Each row comes from the steps of one path. Every step used is in the known rows, and no mark comes twice. Write the path behind each row, first mark first.
Known rows:
nupat luzu: [ 2.03  2.35 -0.77  0.27 -0.03 -1.54 -0.09 -1.03 -2.62 -0.43 -0.26  0.48
  0.59 -2.46 -0.18  2.03  0.27  0.40  0.62  0.24 -0.91 -2.23]
gufe nupat: [-0.81 -0.31 -0.31  0.84  0.07 -0.88 -1.46 -1.77  0.67 -2.10 -0.70 -0.54
 -0.01  1.39  1.48 -0.83 -0.72 -0.36 -0.08  4.36 -0.96 -0.47]
timud gufe nupat luzu papu bafo: [ 2.82  0.34 -2.57  2.43 -0.56 -4.01 -0.06 -3.63 -1.78 -1.69  2.96 -1.18
 -1.88  1.04  2.88 -3.65  0.56 -0.10  4.63  2.79 -2.88 -5.85]
gufe timud luzu rusak: [-2.61 -2.21  0.83 -3.01 -4.35  2.02  3.75 -0.68 -1.16  0.67 -1.26  1.09
 -0.59  6.54  1.43 -4.33  0.47  1.17 -1.82 -1.51  0.65  0.65]
mired timud: [-0.76  1.29  0.49  0.78  0.64  0.71  1.96 -0.46 -1.00 -0.80 -0.42  1.17
 -2.98  1.32  1.28 -1.61 -0.57 -0.65 -0.21  0.22  0.35  2.39]
mired nupat: [ 0.32 -0.89 -0.73  0.16 -0.82 -0.32  1.20 -1.81 -0.35 -0.31 -0.95 -0.86
 -4.74 -0.77  0.90  0.01  0.11 -0.06  0.12 -1.39 -0.48  2.72]
timud luzu papu: [ 2.15 -2.36 -2.99  1.38  0.17  1.26  1.24 -3.04  0.69 -0.32 -0.10 -0.87
 -0.86  1.98  0.85 -5.74  0.99  0.93 -1.20  2.02 -2.09  1.40]
rusak gufe nupat luzu: [-1.48  2.15 -0.25  0.30  1.46 -2.27 -1.98 -3.02 -1.94 -1.33 -3.59  0.14
  0.35 -0.64  1.36  2.10 -1.30 -0.57  1.50  2.01 -2.06 -3.23]
mired timud gufe nupat: [-2.79  1.84  0.54  1.55 -1.41  2.17  2.27 -0.78 -0.67 -2.43  1.38  0.74
 -1.79  4.08  2.90 -3.88 -0.47 -1.63  1.17  1.67 -1.08  0.25]
gufe timud luzu papu: [ 1.36 -2.22 -2.10  2.75 -3.37  1.73  4.67 -1.92  1.08  1.30 -0.51  0.60
 -0.57  4.50  2.40 -5.73  0.33  1.03 -2.22 -0.35 -2.19  1.60]
nupat luzu papu: [ 4.81  0.72 -3.16  1.92 -0.11 -1.75  1.00 -2.25 -1.95 -0.45  0.28 -0.57
 -0.15 -3.21  1.15 -2.18  0.68  0.72  1.87  2.20 -3.06 -3.44]
rusak luzu: [-2.72  4.71 -0.21  0.32  1.02  0.01 -0.61 -0.83  0.65  0.48  1.20  0.67
  1.49  0.88 -0.35 -0.27 -0.13  0.43  0.24  0.93  1.15  1.43]
rusak mired timud luzu papu bafo: [-1.37 -2.50 -1.94  2.45  3.81 -2.21 -0.21 -4.05 -0.58 -0.45  2.73  0.32
 -6.60  4.20  5.10 -6.75 -0.86  0.63  1.64  1.04  0.14  3.90]
luzu rusak: [-0.05 -0.87  0.77 -4.18 -0.93  0.05  0.67 -0.17 -1.14 -0.75 -0.13 -0.04
 -0.75  2.88  0.42 -2.22  0.75  0.64  1.16  0.76  0.66 -2.43]
nupat luzu papu bafo: [ 5.14 -0.54 -2.81  1.71  0.99 -5.95 -0.46 -2.19 -1.89  0.04  1.22 -0.98
 -3.19 -0.70  1.45 -1.56  0.44  1.00  3.80  1.46 -1.41 -3.55]
mired timud luzu rusak gufe nupat: [-5.68 -1.62  0.89 -2.78  0.91  1.30  1.41 -3.95 -1.30 -2.55 -4.27  1.09
 -4.58  8.43  3.18 -5.39 -1.05 -0.56 -0.20  2.33 -0.78  1.79]
gufe nupat luzu papu bafo: [ 3.97 -0.39 -3.23  2.76  0.40 -6.26 -1.37 -4.19 -1.11 -1.94  0.49 -1.52
 -3.34 -0.22  2.62 -1.66 -0.17  0.63  3.31  5.98 -2.57 -4.20]
gufe nupat luzu rusak: [ 0.66  0.75 -0.54 -3.02 -1.80 -2.22 -0.81 -2.98 -3.08 -2.89 -1.38 -0.67
 -0.72  1.51  1.52 -0.69 -0.07  0.56  1.23  5.22 -2.04 -4.82]
gufe timud luzu: [-2.02 -1.20  0.37  0.93 -3.21  1.72  2.70 -0.17 -0.13  1.57 -0.93  1.62
 -0.39  4.58  1.27 -2.19 -0.09  0.52 -3.32 -2.01  0.24  2.78]
papu bafo: [-0.18 -0.93  0.35 -0.17  0.67 -3.44 -0.95 -0.20 -0.24  0.56  0.86 -0.21
 -3.03  1.36  0.11  0.80  0.08  0.08  1.17 -0.63  1.47 -0.14]

Which path is each row?
[-4.11 -2.07  0.85 -4.63  0.84  1.69  0.13 -1.82 -1.42  0.22 -3.16  0.33
 -1.05  5.78  0.21 -2.72  0.55  0.60  0.15 -2.23  0.96 -0.25] | timud luzu rusak gufe
[ 0.55  3.36 -3.12  1.84  1.48 -0.21  0.59 -1.39  1.75  0.60  1.87  0.00
  1.15 -0.71  1.12 -3.83  0.09  0.73  1.53  2.93 -1.43 -0.05] | rusak luzu papu
[-1.56  1.48  0.80 -4.10  0.80 -1.58  0.01 -1.30 -3.79  0.19 -2.86  0.65
 -0.13  0.59  0.27  0.37  0.21  0.35  3.08 -1.92 -0.74 -5.08] | nupat luzu rusak gufe
[ 1.34  1.30 -0.05 -3.66 -1.24 -1.64  0.63 -1.41 -3.72 -0.92 -0.55  0.11
 -0.12  0.20  0.23 -0.39  1.08  1.31  2.04  1.25 -0.31 -4.34] | nupat luzu rusak
[-2.44 -1.31  0.61 -3.33 -0.49  2.26  2.30 -1.36 -2.22 -1.61 -1.04  1.44
 -4.17  6.75  1.39 -5.50  0.39  0.69 -1.21  1.22  0.66  2.69] | mired timud luzu rusak
[-4.75  1.40  2.12 -2.60  0.23  2.81  2.27 -0.11 -2.62 -1.09  4.33  1.47
 -1.80  2.53  4.73 -6.08 -0.40 -0.55  3.81 -3.02  0.61 -1.20] | luzu rusak mired timud gufe
[-1.90 -1.87 -1.97  2.28 -1.18  1.57  4.34 -2.32  1.02  2.18 -2.97  0.99
 -0.59  4.16  2.46 -5.26 -0.18  0.27 -0.14 -3.07 -2.77  0.49] | rusak gufe timud luzu papu
[-4.03 -1.21  1.45 -3.66  0.78 -0.59 -0.53 -2.34 -0.07 -1.63 -3.17 -0.35
 -1.16  2.93  1.96 -1.82 -1.06 -0.51  2.49  1.84 -1.02 -3.36] | luzu rusak gufe nupat
[-4.61 -2.84  0.33 -2.60 -3.47  1.98  3.14 -3.14 -1.54  0.78 -0.13  0.44
 -4.90  5.45  5.15 -3.98 -1.10  1.25 -0.40 -3.37  0.23  3.56] | gufe timud luzu rusak mired nupat
[-2.56  3.34  0.82 -2.54 -0.08  1.39  1.94 -0.91 -5.46 -1.30  3.91  1.64
 -1.81  0.36  4.47 -4.13  0.00  0.05  4.28 -2.22 -0.97 -3.36] | nupat luzu rusak mired timud gufe
[ 1.01  0.08 -2.64  2.02  2.21 -6.46 -1.81 -4.87 -1.07 -1.13 -2.01 -1.15
 -3.57  0.19  3.04 -1.16 -0.96 -0.17  4.48  2.70 -3.15 -4.88] | rusak gufe nupat luzu papu bafo
[-0.49  0.93  0.11 -3.62  1.10 -1.33 -1.49 -2.47 -4.20 -0.85  1.46  0.29
  0.06 -1.06  2.93 -0.32 -0.48  1.35  3.00  0.34 -0.10 -3.99] | nupat luzu rusak mired
[-4.64 -2.03  0.68 -2.64 -2.32  1.95  2.02 -1.33 -1.32  0.73  0.78  1.37
 -0.32  5.75  4.23 -4.54 -0.94  1.43 -1.32 -2.17  0.78  1.09] | gufe timud luzu rusak mired
[-1.99  0.88  0.45 -3.23 -4.11 -1.54  4.91 -1.59 -3.78  1.04 -4.30  0.77
 -4.71  0.75  2.94  0.32 -0.26  0.01  2.60 -4.86 -1.51 -2.55] | mired nupat luzu rusak gufe timud
[ 4.37  0.75 -3.84  2.75 -0.18 -3.02 -0.26 -3.89 -0.90 -2.16 -0.34 -1.15
 -0.01 -0.92  2.58 -2.71 -0.17  0.60  1.75  6.51 -3.91 -3.63] | gufe nupat luzu papu
[ 0.17  2.49 -2.41  1.41  1.90 -3.91 -0.44 -1.99  1.51  0.85  2.63 -0.52
 -2.03  0.81  1.10 -3.25 -0.01  1.07  2.51  2.25  0.54  0.25] | rusak luzu papu bafo
[-1.83  1.58  0.41 -1.89  1.26 -1.46 -0.69 -3.47 -3.95 -3.60  0.74  0.97
 -3.25  2.14  5.67 -2.72 -1.79  0.38  2.77  5.41 -1.90 -1.99] | gufe nupat luzu rusak mired timud
[ 1.73  0.09 -0.68 -3.80 -2.46 -1.53  1.54 -2.73 -4.15 -1.18 -1.44 -0.69
 -5.34 -0.15  1.07  0.44  0.92  0.99  2.36  0.24 -0.75 -1.60] | mired nupat luzu rusak
[-1.44 -2.13  0.28 -4.03 -1.25  1.75  0.53 -1.86 -1.32 -0.77 -0.67  0.20
 -1.33  4.98  0.02 -3.83  1.07  1.17 -0.83  0.78  0.56  0.41] | timud luzu rusak
[-1.87 -0.50 -0.14  0.65  0.80  2.07  1.41 -1.45 -1.19 -1.24 -1.03  1.26
 -3.14  4.89  0.94 -3.53 -0.20 -0.22 -2.91  0.52  1.13  5.08] | mired timud luzu
[-3.21 -0.09  1.97 -3.03  1.68  0.77  1.27 -0.89 -2.26 -1.60  1.58  1.32
 -3.53  1.83  4.35 -4.44 -1.29  0.38  2.16  0.08  0.54  0.23] | luzu rusak mired timud
[-4.09  2.02  0.70  0.89  0.94  2.67  1.24 -0.35 -1.58 -0.38  4.21  1.45
 -1.02  1.14  4.08 -3.82 -0.71 -1.01  2.64 -3.30 -0.24  0.96] | rusak mired timud gufe
[-1.29  0.33 -0.10 -2.43  0.89 -2.34 -2.56 -4.35 -3.28 -2.77  0.92 -0.26
 -0.25  0.22  4.41 -1.43 -1.27  1.05  2.83  5.02 -1.73 -4.43] | gufe nupat luzu rusak mired
[ 2.32  0.73 -1.81 -0.03 -1.05 -1.62  0.42 -2.66 -3.12 -0.52 -1.17 -0.64
 -4.31 -2.59  0.77  2.48  0.33  0.22  0.93 -0.44 -1.53  0.36] | mired nupat luzu
[ 0.05  1.02 -1.64  0.35  0.87 -1.80 -1.58 -3.65 -3.35 -0.34  0.61 -0.66
 -3.87 -4.21  3.38  1.67 -1.03  0.56  1.83 -1.27 -1.47  1.05] | rusak mired nupat luzu
[-0.05  2.34 -0.70  0.87 -1.97 -0.09 -0.32 -1.86 -2.61 -1.72  1.44 -0.15
  1.71  0.38  1.24 -0.52  0.27 -0.60  2.08  1.75 -1.75 -3.98] | timud gufe nupat luzu
[-0.18  1.72 -0.17 -2.96 -2.85 -0.34  0.61 -1.57 -3.37 -2.60  1.24 -0.26
  0.77  2.20  1.76 -2.61  1.03  0.06  3.55  2.26 -1.68 -6.50] | timud gufe nupat luzu rusak
